Each row was made from one path, in order. Every step used is in the known rows, and no mark comes twice. Write each row's path.
Known rows:
T -> X -> G -> F -> P -> S -> A -> Q: [ 14 -13   7   1   7   6 -14  21   5   9  -5  -5 -18 -16   9 -15  22   1
 -15 -17  16 -20   4   3 -19  23  -9  10   8  10 -19  15  -1   3 -25  27
   3  -3 -22 -19   2   8  -6 -14  -5  -4  27  -1 -15]
G -> F -> T -> Q: [ -4   5 -17  -9   0  -3   4  -5  -9  -3   5  13   8  20  12  24 -12  10
 -15   5 -13   5   3 -15  -5   1   0  -4 -27  -7   1   2   3   0   5  -6
  14  10   9  30  -7  12  -6  -4  -1  -4   2 -14  21]
S -> A -> Q -> T: [-14  12   4  12  13  17 -14   7   3  -6  -1   5 -11  16  12   1 -16  -4
  31  12   9  -9  -9   8  -6   8 -21   3  20  -2 -10   7   5   0   4 -12
 -19  -6  10   7  -1 -12  12  10   4  -8 -13  -4 -22]
P -> X -> G -> F -> A -> Q -> Y: [  5  -3 -15   6  -8  -8  -3  11 -12   1  18 -11  19  -5  -5 -16  14   8
   5 -12  -3 -14 -14 -10 -20 -11 -10   3  -2   6   4  -7 -15  15 -11 -10
 -31   9  13 -34  27   7 -13 -22 -10  -5   0  14  -8]
G -> F -> A -> S -> T -> X: [  5  -7  19   6  17  17   3   1   1 -26  -1  -8   8  16  -9   4 -20   0
  -9   2   1 -16 -12  11   4  20  -6   4 -10 -12 -23   2  15 -32  11   2
  15   4  -7  -6 -15  19  -4   4   6  -7  11  -4   0]
G -> F -> T -> Q -> P -> S -> A: [ 16   5  -9  -5  20   8   3   8   1  -9 -14  -1 -13  24  14  19   2   7
  15   0   8 -20  20  -6   2  29  13  -6 -13  -4 -26  20  -1   8  -6  12
  16 -12  -1  20  14   3 -16  -7  -4   2  -3  -5  -8]
M -> P: [-18   7 -12  -4   4  -9  -9   4  14   8  -6   5 -13  -5  -3  19 -29  -5
  -1   8   9  16  -6  11  -6 -22  -5  -1   4   5  26 -14 -11  -4  17 -10
 -13  -1   9  13 -17 -13  21  16  -6  -1 -11  -9   3]
X -> G -> F: [ -5   3  -7  -5 -25  10   2  -8  -8   4   5  -7 -11 -10   5   6  -1   1
  -8  -4 -10  19 -10  -1  -5 -30   3  -3  -6  -4  23  -3  -2   8  -1  -9
   4   8  -1 -12  -9   1   6  -5   6   2 -16  -2  15]
X -> G -> F -> T -> Q -> A: [ -7  -1 -11 -10 -12   3  10  -9 -14   1   2  -5   8   6  13  -7  -5 -13
 -11  18  -9   1   5 -24   5  -7   3 -24  -9   2   0  10  10  19 -11  -5
   3   4   8  11  22   5 -21 -18   7  -6   0  14   8]
G -> F -> P -> S: [ -3   2 -13  -3  18 -17  -5   6   4  -9  -7  20  -2  -1  -5  25   3  15
  -6 -15  -6   8  -1   6  -1  -5   5  11  -6  -5   2   1  -9   3   4   7
  -2   4   9   5 -13   1 -14  13 -10  17  -1 -17  -4]
P -> S -> T -> X -> G -> F -> A -> Q: [  9  -8   7   9   8  20   1   8  -2  -2  15  -6  -4  -4  10 -16  -1   5
 -26 -10  16 -30   4   7 -21  26 -14  12  -9  -5 -26  16   6 -20 -11  23
   9  -9 -10 -20  18   7 -20 -23   1 -16  17   8  -8]
P -> X -> G: [  1   8  -8   1 -18   0  -7  -9   5  15  14   9   8 -11  -1 -16   2  -2
 -10  -1   3   8  -8   5 -13 -17  -2  10  24   8  20 -16  -3  10  -1  -6
 -11   5   5 -12   2 -18   4   1   9   0  -8   9  12]
T -> X -> Y: [-10   9   6 -12 -12   9  -4   0  -5  10  12   4  16   7 -15   1   5   2
 -10   4 -13  -1 -23   2   7 -18   0  14  23   3  25 -33   3  -1  11  -8
   7   0 -15   4 -11 -22  19   6  -9 -19  12  -1  25]
P -> S -> G: [-11  27  -6   0   1  11   2  -7  -9   1   7  14   2  -1   7  -1   7   0
   7 -11  12  11  16  19   7 -10  18  28  21  -5   8  -5   1  -7  19   6
  -6 -15   4  -1   1 -19  18  18   6   5 -17  -8  -9]
A -> S -> G -> F -> P: [ -5  -1   6  -8  11  -6  13   9   1 -10 -22  -1   0 -10  -4   5   4   2
   4 -15  -6  24  -1  22  18 -12   3  10   1  -4  -3  -2  -2  -5  11  -2
  -1   3  -4   2 -17  24  24  26   8  23   5  -8  -8]
P -> X: [  5  13  -8   3  -2  -4 -17  -5   6   3  17  18  12   0  -9   9  -1   5
   3   2  -1   1 -13   6  -7  -5   0  15  22   7  17 -14  -4   0  12 -12
 -13   8   9   1 -11 -21   4  10   2   3 -14  -6   7]
S -> T -> X -> G: [ -1  -4  21   6 -14  17   0 -10   6  11   0  -6  -7  -4  -5 -25  -1  -4
 -15  10   9   4  -3   0   4  -7  -8   1   9   2   6 -11   3 -13   0   3
  18 -12 -20  -3  -7 -12  14  -7   8 -16   1  11  18]
M -> P -> S: [-12  13 -22   3  12   0 -10   8  12  10   2  16 -13  -8   4  14 -21  -1
  -5  -3  17  -1   4  20  -6  -9   3  16   7   1  12 -10 -13  -5  10   3
  -8  -8  18   5  -4 -23  11  15 -11   1 -11 -20  -6]
T -> X -> G -> F: [  7  -4   3  -5 -30  12  -1  -8  -5  10  15 -13  -5 -15  -4  -3  10  -1
 -16   5  -8   3 -15  -5  -8  -7   2  -6  -8   0  17  -5  -1  -7   0  -2
  15  11 -16 -15 -17   2  10 -11   0  -4   5  -1  20]
G -> F -> P: [ -8  -6  -1  -7   1 -25  -3   0   6  -8 -15  11  -5   1 -15  33  -4  12
  -2  -5 -14  20 -12  -3   4 -17   0  -6 -11   3  16  -4  -9   4   7  -8
  -5  13   4  10 -25   6  -1  13  -6  17  -1  -9   7]
P -> S -> T -> Q -> A: [-16  22 -13   2  19  11 -12  -3   0  -3  -4   7  -3  17   9   0  -8 -11
   7   6  14 -15  20   2   5  21   0  15  22   6 -17  16  18   0   7   5
  -2 -25  15  13  22 -19  -7  -9   6 -12 -16   6  -7]
M -> P -> X -> G -> F -> T: [ 14 -15  -6   0  -1   3  11   1  11   3  11   1  -9 -27   1 -14  -3   2
 -18   8   8   2  -1  -6  -9  -6  -7 -14 -20  -1  11  -8 -21   3 -10   7
  10  17   1  -2   2   4 -16  -3  -3  -7   0  -7  16]
T -> X -> G -> F -> P: [  8 -21  12 -10 -18 -13   4  -1   7  10  -5  -5  -1 -14  -7   1  11   5
 -21   2  -3  11  -8 -10   0 -16   2 -15  -7   4  15 -10  -6   2  -6   7
   9   8 -20  -9 -17   9   2  -6  -3   7  22   7  15]
F -> G: [-18   5  -7   9 -13  -8   1  -9  -3   7   4   7  22   5  -5   1 -22 -10
  -5   2  -8  18  -6  12  -6 -27   9  -8   4  -7  17 -25   4   4  14 -10
 -19  -5   8  16 -12 -21   5  16   5  20 -13  13  -4]
T -> Q -> G -> F -> A: [-11  -2  -8  -4 -17 -16   4  -7 -22   1   6 -17  21  16  -5  17 -11  -7
   0  -2 -13   8  10 -13  -5  -9  12 -19 -20  -6   3   0  11   3   7  -8
 -18   1  12  11   9   2  -2  -8  -1  21  -4  14  -9]
Q -> G -> F -> P -> S -> A: [  4  -4   2   5   9 -15   2   5 -10  -9 -11  -7  -9 -10 -10   3  15  -1
  23 -10  -1   7  16   1   8  -1  14  -5   0  -7 -13   7   1   8 -16  10
  -4  -4  -6  -5   0 -11 -10  15  -4  23  -9  -3 -28]
Q -> T -> X -> G: [ -2  -2  13   9 -19  15   1 -10   4   9  13   1   4  -2   0 -21  -6  -5
   2  24   3  -7 -12 -11   2  -7  -3 -11  12  -1   7 -21  -6  -9   2  -7
   4  -4   3  -4  -6 -11  10   0   2  -7   6   7   9]
A -> F -> T: [ -2   7   5   7   7 -14  -3 -14   8  -3   0  31   5  23   4  17 -22   8
   6   4 -10  13  -5   3  14  -3  -5   4 -16 -11  17   9   0 -16   8 -12
   4   6   8  15 -19   3   1  10  -1  -7   2 -13   5]
S -> A -> X -> G -> F -> T -> Q: [  7 -16  11  -1  -1  18   6  -1  -5  -4   1  -9  -4 -11  15  -8  -1 -18
  -6  -7  -3  -5   6 -16 -14   9  -7  -4 -13   2 -18  14  18  -4 -13  10
  22   6 -12  -1  -5  17   1  -9   6 -13   4   5  17]

Which path is each row?
[-14  16   8  16  25  11  -6  -3   3 -21 -13  -2  -1  15  -6  -6 -25 -14
  21  12   4   2 -11  22  25   4  -9  12  27   4 -15   8  17  -4  10 -18
  -7 -10  10   8   2  -4   3  15  12  -3 -15   3 -17]
Q -> A -> S -> T
[  6   8  13   6  11  19  17  -5 -13 -22   7 -10  18   1  -5 -16   8  -7
  11  20  -7  -6 -10   1  29  26   7 -10  -4  -7 -21   7   7 -22   7  -8
  10   9 -11   2  -3  24   1   7   8  -1  10  -5 -13]
Q -> A -> S -> G -> F -> T -> X
[ 28 -12  -2  -4   2  14   3  13  20  10 -21 -29 -18  -1   8 -19  18   2
  -6  -3  14 -19   7   4  -3  29 -14   3  -2  15 -21  15   3   7  -2   0
  15  -5  -5  -9  21  26   5 -32   8  -5   6   2  13]
A -> S -> T -> Q -> P -> X -> G -> F
[  8  -3   5 -18  -2  -6  10  20  -8  -4   5 -20   9  -3 -12   5  29   6
  15  -7   3 -10  -7   7   0   5  -5  -4  14  10   0   2 -20  15   8  -3
 -28   9  -7 -12  35   5   6 -11  -8  -2   9  18 -13]
S -> G -> F -> A -> Q -> P -> X -> Y
[ -5  -2 -22  -8 -12   3  18  -2 -14   7  -3  -7  12  13  11 -16   9   3
  -7   1 -16   7   8 -23   0 -22   7  -8 -23   1   7 -13 -11  17 -14  -5
  10  -1   8   4  16  16  -4 -18  -5 -10  -1   0  24]
X -> G -> F -> T -> Q -> Y
[  4  -2  11   3 -10   8  10 -13   2  13  12  14  17   6  -3 -22 -10  -2
 -20  17  -2   4  -5  -6   6  -9   1  -1   2  -3  11 -26  -2 -10  -4   5
  13   3  -7  12  -8 -10   1   2   5  -6  22  10  18]
F -> T -> X -> G
[ -2  -4  -5  -2  -9   6  14 -13  -9  -7   7   9   2  -1   5  -1  -8   2
 -12   5 -15  17  -4  -6   6 -24   1 -11 -19 -10  12 -11  -7   5 -13  -8
  15  14   2   2  -3   7 -13   3   6  -2  -3  -2  15]
X -> G -> F -> T
[ 10 -11   2   7   9  22  -9  15   9  -3   0 -16 -40 -49  12  -5   1 -21
   4 -12  19  -9   2   5 -19   3  -8   5  -2   3 -11  12   0  -7 -10  14
  13  -1  -8 -35  -7   5   6   3  -6 -13 -15 -11  -2]
M -> P -> S -> A -> X -> G -> F
[  9  -1  -8  -3 -24   6  -4  -7  -1   7  19  -4  -3 -23  -4  -8  12   3
 -11  -2  -6   1 -15  -5 -12 -11  -1   3   2   4  16  -4  -7   8  -1  -7
   6  15  -4 -20  -2  -3  -3  -7   7  -2 -11  -2  17]
P -> X -> G -> F
[  5 -21  19   1 -13  -6  12  -3  10   0   0  -6  -5 -14  -4  -7   7   4
  -5  19  -3  -1 -14 -19   5  -3  -2 -26  -9   2  -2 -12 -17  -2  -6   4
   9   2  -4  -7 -13  12  -4  -3  -6   3  20   3  10]
Q -> T -> X -> G -> F -> P
[ -7  -2  -5  -7  27 -11   1   1   5 -13 -19  -2  -9   5   2  13   2   2
   3  -2   8 -10  19  -8   7  24  -1  -4   0   9 -29  27   6   6   1  14
   5 -17   9  18  16   4 -26 -11  -1   1  -5   6 -10]
G -> F -> P -> S -> T -> Q -> A
[ 27  -8  21  10   6   1   2  -5  19   5 -14   7 -11  12  13 -18  10  -1
  14   7  19 -21  11  -4   9  29   7  -6   2  -1 -13  16  -1  -8 -18  19
  16 -14 -21 -13   7  -2  -3 -10  -6 -16  24   8 -17]
Q -> P -> S -> A -> F -> T -> X -> G
[  3  -1   6   2   9 -46 -19  -8  20  -3  -8  16  13   5 -16  15   3   2
  23   8  -5   0 -14  -4   9  10  -8 -10  17  14   8  18  -2   5   8 -11
 -29   8  10  -4  -8  -9 -12   7  -4   6   6  11 -20]
Q -> A -> F -> P -> X
[ 11   7 -14  -9  -2 -16 -15   6  17  21  -6  -4   5  16  -4  17   4   8
   9   8   9 -11   1  -7 -12  14  -2   4  12  18  10  -2  -6  13  17 -12
 -18  -1   9  16   9 -12  13 -14  -4  12   4   6   7]
T -> Q -> P -> X
[  9 -17   3   9   8 -17  -4   4  10  -1  -3  10  -8 -34   4   1  10   2
 -12 -22  -2   5  -4   4 -14  -6   0  18  -1   7  -7  -2  -8   2 -10   9
   2   4   7 -24  -9   8  -6   4  -4  13  14  -7   2]
A -> X -> G -> F -> P -> S
[ -6   6 -14  -8 -26  -8   1   3 -21   9   5 -23  -1   4   0  14   3  -3
   3   0 -19  10   5  -8  -1  -3  11 -10 -21   2  14   2   7   6   5 -15
  -3   0   8  11   0   3  12 -13  -3  11 -15  -5   6]
T -> Q -> G -> F
[-12   7  -8   1  -6 -15   9  -6 -14  13   3   5  26  20   1  -7 -10  -6
   1  12 -11  11  17  -6   8  -5  10  -7 -10  -3   5 -14   7   3   1 -10
 -10  -5  13  38  13 -12   2   1   0  10   3   5   2]
F -> T -> Q -> G
[  8   2  17  -6  -7  15  20 -11 -13  -9  15  -2  11  -2  -3   3  12   6
  -3  12  -8   9  -2  -6  18   6  14  -9 -21 -15   0  -4  -6 -26  14   3
  24  12 -17  11 -18  11   6   8   4  -5   6 -12  14]
S -> G -> F -> T -> X
[ 12 -12   2  -1  -5  -7   0   3   9   7   1   5  -1 -20  -2  -7  12   8
 -26  -6   2  -2  -1  -6  -6   0   7   6  -3   5   0 -10 -10   0 -11  21
  12   0  -9 -17  -6   3 -10  -6  -7   5  25  -3   7]
T -> X -> G -> F -> P -> S
[ 12 -13   7   5   4 -21 -11  22  -4   1  -2 -19  -6 -13 -14   0  21   0
  21 -10  -5  -4  -3   2  -9  19  -8 -13   2   8 -10  12  -3  12 -16  -4
 -24  14  -7  -5   6   1  -4   0   0  16   0   4 -25]
S -> A -> Q -> G -> F -> P -> X
[  0   6   1   8 -10   5 -11  13 -19   0   4 -28 -18  -1   1   5   6  -8
  25  -3  -8   5  -4   7  -4   6  -6  -7  -6  -5  -1  16   7   7 -10 -17
 -15   6  -6  -9   2  -1  12  -4   1   6 -22  -4 -25]
S -> A -> Q -> G -> F
[-16  12  -9  12   9   4 -11   5   6   2   8  13  -6  15  11   8 -16   3
  18  11  -2  -8 -15   7  -3   5 -23   7   5  -1   4   0 -10  -1   9 -24
 -25   3  25  13  -1  -7  12   6  -1  -2  -7  -9  -8]
A -> Q -> T
[  0   0  -1  -1  24  -6  -8   8   1 -17 -15  12 -16  -1  -4  23   5   5
   9 -16   4   6   7   3  -4  -2   8   5   7  -4 -12   9   2   5  -4  16
   6  -1  -6  -3 -12  -3 -14  16   3  11  -9 -10 -19]
G -> F -> P -> S -> A
[  4 -12  26   3   4  15  18   7 -17 -18   1 -25  15   2 -24 -22   7  -7
   1   2 -15 -10 -10  12  24   7   0   1  -5  -9 -19 -18  12 -15  -4  -2
  15  -2 -15 -11  11   7  -2   4  -4 -12  17   9   0]
Q -> G -> F -> A -> S -> T -> X -> Y
[  3  14   4  13  24   5  -9 -12   2 -16  -2  34  -5  21  15   5 -10   2
  17  -7   9  -7  10  12   7  15   1  16   2 -15  -9  22   9 -15  -6   8
  14  -6  -1   1  -7  -8 -10  18   1 -17  -6 -13 -15]
P -> S -> A -> F -> T
[  0 -13   2  -2  -8 -22  -5  -2  14  11  -7  14  12 -15 -11 -15   6   1
 -13  -5   5  13   4  -1  -5 -22  -4   3  26  11  16 -24  -8  20  -6   2
 -18   7   1  -1  -1 -13  -3  13   6  11   9  18   4]
F -> P -> X -> G
[-12   7  -3 -12   8 -24  -6  -5   6   9 -21  11   5   7  12   5   9  -6
  15  -8  11   3  31   2  12  19   7   6  17  14  -7  35   8   4   9  13
 -17 -24   6   6  17   3  12  -4  -2   4   9  15 -29]
T -> Q -> A -> F -> P -> S -> G
[ -9  16 -12  -1  16  15  -7  -1   3   6  -4  12  -9  17  13   1 -10   0
 -11 -10  16 -10  24  10  -7  14  -2  27  10  -3 -11   8  13  -6  12  12
  11 -25   8  18   7 -14   3  -8   3 -10 -11  -7   4]
P -> S -> T -> Q
[ -3 -10  12   9   8  17  14  -2   0 -21  -8  -8   0   5   0 -12 -28 -10
 -11 -10   3   1  -1  15   2 -14  -8   4  -5 -14 -18   1  14  -8  -4   2
   5  -2   2 -15   5  18  -8   5  15  -2  -3   8  -6]
X -> G -> F -> A -> S -> T
[ -7   8 -14 -15  -5   5  26   0 -23  -3  -2 -10  15  14   6  -3  21   9
  12   0 -12   9  17 -16  14  -8  16  -5 -24  -7   3  -6 -11   3   9  -7
  10  -7   5  13  12  18  12  -6  -5  -7 -12  -6  13]
S -> G -> F -> T -> Q -> Y
